Known rows, with every way that one mark hangs from another
lafef(dufid fuva): [ 0.07 -0.14 -0.09  0.33  0.38 -0.02 -0.05  0.49 -0.02 -0.22  0.10 -0.21
 -0.05  0.12  0.09  0.14 -0.07]
lafef(dufid fege(sokas) fuva(fike(bepo) lenu)): [ 0.67 -0.22 -0.17  0.47  0.14 -0.17 -0.17  0.44 -0.14  0.06  0.12 -0.27
  0.35  0.05  0.39  0.09 -0.02]
ledi(fege(lafef(fuva(fike)) sokas)): [-0.15 -0.10 -0.02  0.53  0.24 -0.25  0.16  0.29  0.10 -0.07  0.09 -0.15
  0.17  0.12 -0.05  0.09 -0.15]
dufid(lafef(fege(ledi) fuva(fike lenu))): [ 0.06 -0.10 -0.18  0.53 -0.09 -0.25 -0.20  0.44 -0.02  0.06  0.07 -0.28
  0.11  0.16  0.02  0.21 -0.20]
zami(sokas(fege)): [ 0.21 -0.03  0.10  0.17  0.12 -0.04 -0.13  0.39  0.01 -0.07  0.04 -0.19
 -0.07  0.25 -0.17  0.27 -0.13]
fike(bepo): [ 0.23 -0.06 -0.07  0.27  0.01 -0.14 -0.04  0.43  0.04  0.02  0.13 -0.15
  0.13  0.19 -0.01  0.23 -0.07]
pofi(lafef(fuva)): [-0.04 -0.04 -0.13  0.36  0.27 -0.21  0.01  0.55  0.11 -0.24  0.03 -0.15
 -0.01  0.17 -0.01  0.15 -0.02]
ledi(fege(lafef(dufid fuva(fike lenu)))): [-0.09 -0.15  0.05  0.43  0.26 -0.08  0.10  0.32  0.01 -0.07  0.10 -0.17
  0.10  0.23  0.03  0.15 -0.09]
sokas(fege(lafef)): [ 0.23 -0.03 -0.13  0.40  0.08 -0.13  0.00  0.35  0.04  0.00  0.03 -0.18
 -0.16  0.28 -0.23  0.28 -0.15]
pofi(lafef(fege)): [ 0.30 -0.01 -0.15  0.26  0.17 -0.17 -0.15  0.49  0.02 -0.12  0.02 -0.28
 -0.09  0.23 -0.02  0.16  0.13]
fege(lafef(fuva(fike lenu)) ledi sokas): [-0.07 -0.09 -0.30  0.63 -0.08 -0.48  0.01  0.37  0.15 -0.03  0.08 -0.14
  0.39  0.15 -0.05  0.11 -0.25]
zami(sokas): [-0.13 -0.06  0.16  0.12  0.13 -0.09 -0.14  0.46  0.06 -0.13  0.08 -0.19
  0.03  0.21 -0.10  0.20 -0.10]
fege(sokas): [-0.06 -0.07 -0.03  0.30  0.17 -0.26 -0.03  0.40  0.08 -0.18  0.12 -0.17
  0.21  0.11 -0.14  0.11 -0.13]
ledi(fege(lafef(dufid fuva(fike)) sokas)): [ 0.04 -0.14 -0.06  0.49  0.38 -0.16  0.15  0.30  0.02 -0.06  0.10 -0.19
  0.15  0.12  0.02  0.05 -0.09]
lafef(dufid fege fuva(fike(bepo) lenu)): [ 0.61 -0.20 -0.09  0.42  0.13 -0.06 -0.19  0.44 -0.16  0.09  0.10 -0.27
  0.17  0.13  0.42  0.17  0.00]
ledi(fege(lafef(dufid fuva(fike lenu)) sokas)): [-0.03 -0.17 -0.02  0.48  0.27 -0.19  0.11  0.33  0.03 -0.09  0.12 -0.17
  0.28  0.15  0.01  0.08 -0.11]
sokas(fege(lafef(dufid fuva(fike(bepo) lenu)) ledi)): [ 0.70 -0.09 -0.37  0.57 -0.03 -0.20  0.00  0.32 -0.03  0.19  0.06 -0.18
  0.14  0.27  0.03  0.27 -0.14]
zami(sokas(fege(lafef(fuva)))): [ 0.17 -0.07 -0.06  0.35  0.10 -0.08 -0.10  0.47  0.05 -0.06  0.00 -0.18
 -0.16  0.23 -0.12  0.26 -0.16]

Rows
[ 0.32 -0.01 -0.28  0.59  0.03 -0.25  0.05  0.27  0.06  0.08  0.00 -0.18
 -0.06  0.25 -0.11  0.25 -0.23] | sokas(fege(lafef(fuva(fike)) ledi))
[ 0.50 -0.16 -0.28  0.50  0.12 -0.25 -0.20  0.37 -0.07 -0.04  0.09 -0.31
  0.30  0.10  0.21  0.07 -0.05] | lafef(dufid fege(ledi sokas) fuva(fike lenu))
[ 0.33 -0.02 -0.41  0.55 -0.02 -0.22 -0.02  0.35  0.10 -0.03  0.01 -0.19
 -0.14  0.27 -0.24  0.28 -0.17] | sokas(fege(lafef(fuva) ledi))
[ 0.82 -0.05 -0.42  0.44  0.21 -0.19 -0.09  0.43 -0.07  0.11  0.04 -0.31
  0.08  0.18  0.29  0.11  0.14] | pofi(lafef(dufid fege(ledi) fuva(fike(bepo))))
[ 0.18 -0.02 -0.37  0.37  0.10 -0.19 -0.05  0.36  0.06 -0.01  0.09 -0.25
 -0.02  0.27 -0.18  0.17 -0.03] | fege(lafef(dufid) ledi)
[ 0.05 -0.14 -0.18  0.45  0.34 -0.13  0.07  0.38  0.06 -0.17  0.10 -0.21
  0.06  0.14 -0.11  0.07 -0.02] | ledi(fege(lafef(dufid fuva) sokas))
[ 0.15 -0.13 -0.39  0.53 -0.13 -0.32 -0.26  0.54  0.04 -0.09  0.08 -0.30
  0.17  0.11 -0.15  0.17 -0.14] | dufid(lafef(fege(ledi sokas) fuva(lenu)))
[ 0.23 -0.09 -0.52  0.55  0.16 -0.31 -0.03  0.43  0.10 -0.11  0.09 -0.24
  0.14  0.12 -0.10  0.07 -0.09] | fege(lafef(dufid fuva) ledi sokas)
[ 0.47 -0.09 -0.28  0.34  0.38 -0.07 -0.16  0.56 -0.05 -0.18  0.02 -0.31
 -0.15  0.16  0.16  0.11  0.17] | pofi(lafef(dufid fege fuva))
[ 0.39 -0.14 -0.43  0.60 -0.02 -0.39  0.00  0.39  0.05  0.11  0.12 -0.17
  0.46  0.14  0.10  0.09 -0.14] | fege(lafef(dufid fuva(fike(bepo) lenu)) ledi sokas)
[ 0.35  0.03 -0.33  0.44 -0.06 -0.22 -0.02  0.29  0.08  0.03  0.03 -0.21
 -0.11  0.32 -0.33  0.29 -0.14] | sokas(fege(lafef ledi))
[ 0.48 -0.10 -0.48  0.61  0.10 -0.36  0.05  0.36  0.04  0.14  0.10 -0.20
  0.32  0.10  0.11  0.06 -0.12] | fege(lafef(dufid fuva(fike(bepo))) ledi sokas)
[ 0.58 -0.02 -0.37  0.61 -0.07 -0.26  0.06  0.28  0.04  0.21  0.03 -0.16
  0.03  0.25 -0.04  0.28 -0.20] | sokas(fege(lafef(fuva(fike(bepo))) ledi))
[ 0.09 -0.15 -0.29  0.50  0.31 -0.21 -0.02  0.50  0.05 -0.15  0.09 -0.20
  0.09  0.08  0.01  0.06 -0.09] | fege(lafef(dufid fuva) sokas)
[ 0.28 -0.03 -0.25  0.39 -0.02 -0.16 -0.12  0.41  0.09 -0.02  0.00 -0.20
 -0.11  0.27 -0.21  0.27 -0.15] | zami(sokas(fege(lafef(fuva) ledi)))
[ 0.50 -0.12 -0.18  0.28  0.29 -0.08 -0.22  0.42 -0.09 -0.10  0.10 -0.35
  0.03  0.10  0.06  0.07  0.08] | lafef(dufid fege(sokas))
[-0.26 -0.12 -0.02  0.42  0.07 -0.13  0.03  0.40  0.12 -0.19  0.09 -0.15
  0.03  0.25 -0.16  0.21 -0.09] | ledi(fege(lafef(fuva(lenu))))
[ 0.20 -0.17 -0.12  0.50  0.11 -0.17  0.01  0.46 -0.03  0.10  0.11 -0.14
  0.21  0.18  0.24  0.17 -0.13] | fege(lafef(dufid fuva(fike(bepo) lenu)))
[ 0.16 -0.07 -0.44  0.49  0.14 -0.19 -0.05  0.43  0.08 -0.08  0.07 -0.23
 -0.06  0.21 -0.08  0.15 -0.07] | fege(lafef(dufid fuva) ledi)
[ 0.40 -0.03 -0.34  0.36 -0.03 -0.28 -0.22  0.34  0.05 -0.08  0.08 -0.33
  0.11  0.15 -0.13  0.13  0.00] | lafef(fege(ledi sokas))
[ 0.27 -0.19 -0.20  0.56  0.13 -0.29  0.02  0.46 -0.01  0.07  0.12 -0.14
  0.41  0.09  0.21  0.08 -0.15] | fege(lafef(dufid fuva(fike(bepo) lenu)) sokas)
[ 0.39 -0.08 -0.42  0.49  0.02 -0.28 -0.22  0.42  0.07 -0.16  0.06 -0.31
  0.07  0.09 -0.02  0.12 -0.04] | lafef(fege(ledi sokas) fuva)
[ 0.28 -0.17 -0.16  0.56 -0.06 -0.28 -0.16  0.52 -0.07  0.14  0.10 -0.24
  0.31  0.05  0.16  0.15 -0.18] | dufid(lafef(fege(sokas) fuva(fike(bepo) lenu)))
[ 0.22 -0.09 -0.44  0.53 -0.01 -0.28 -0.22  0.50  0.03 -0.05  0.07 -0.33
  0.03  0.07 -0.13  0.14 -0.13] | dufid(lafef(fege(ledi sokas) fuva))
[ 0.65 -0.09 -0.37  0.56 -0.04 -0.33 -0.13  0.34  0.00  0.12  0.08 -0.27
  0.27  0.06  0.22  0.11 -0.08] | lafef(fege(ledi sokas) fuva(fike(bepo)))
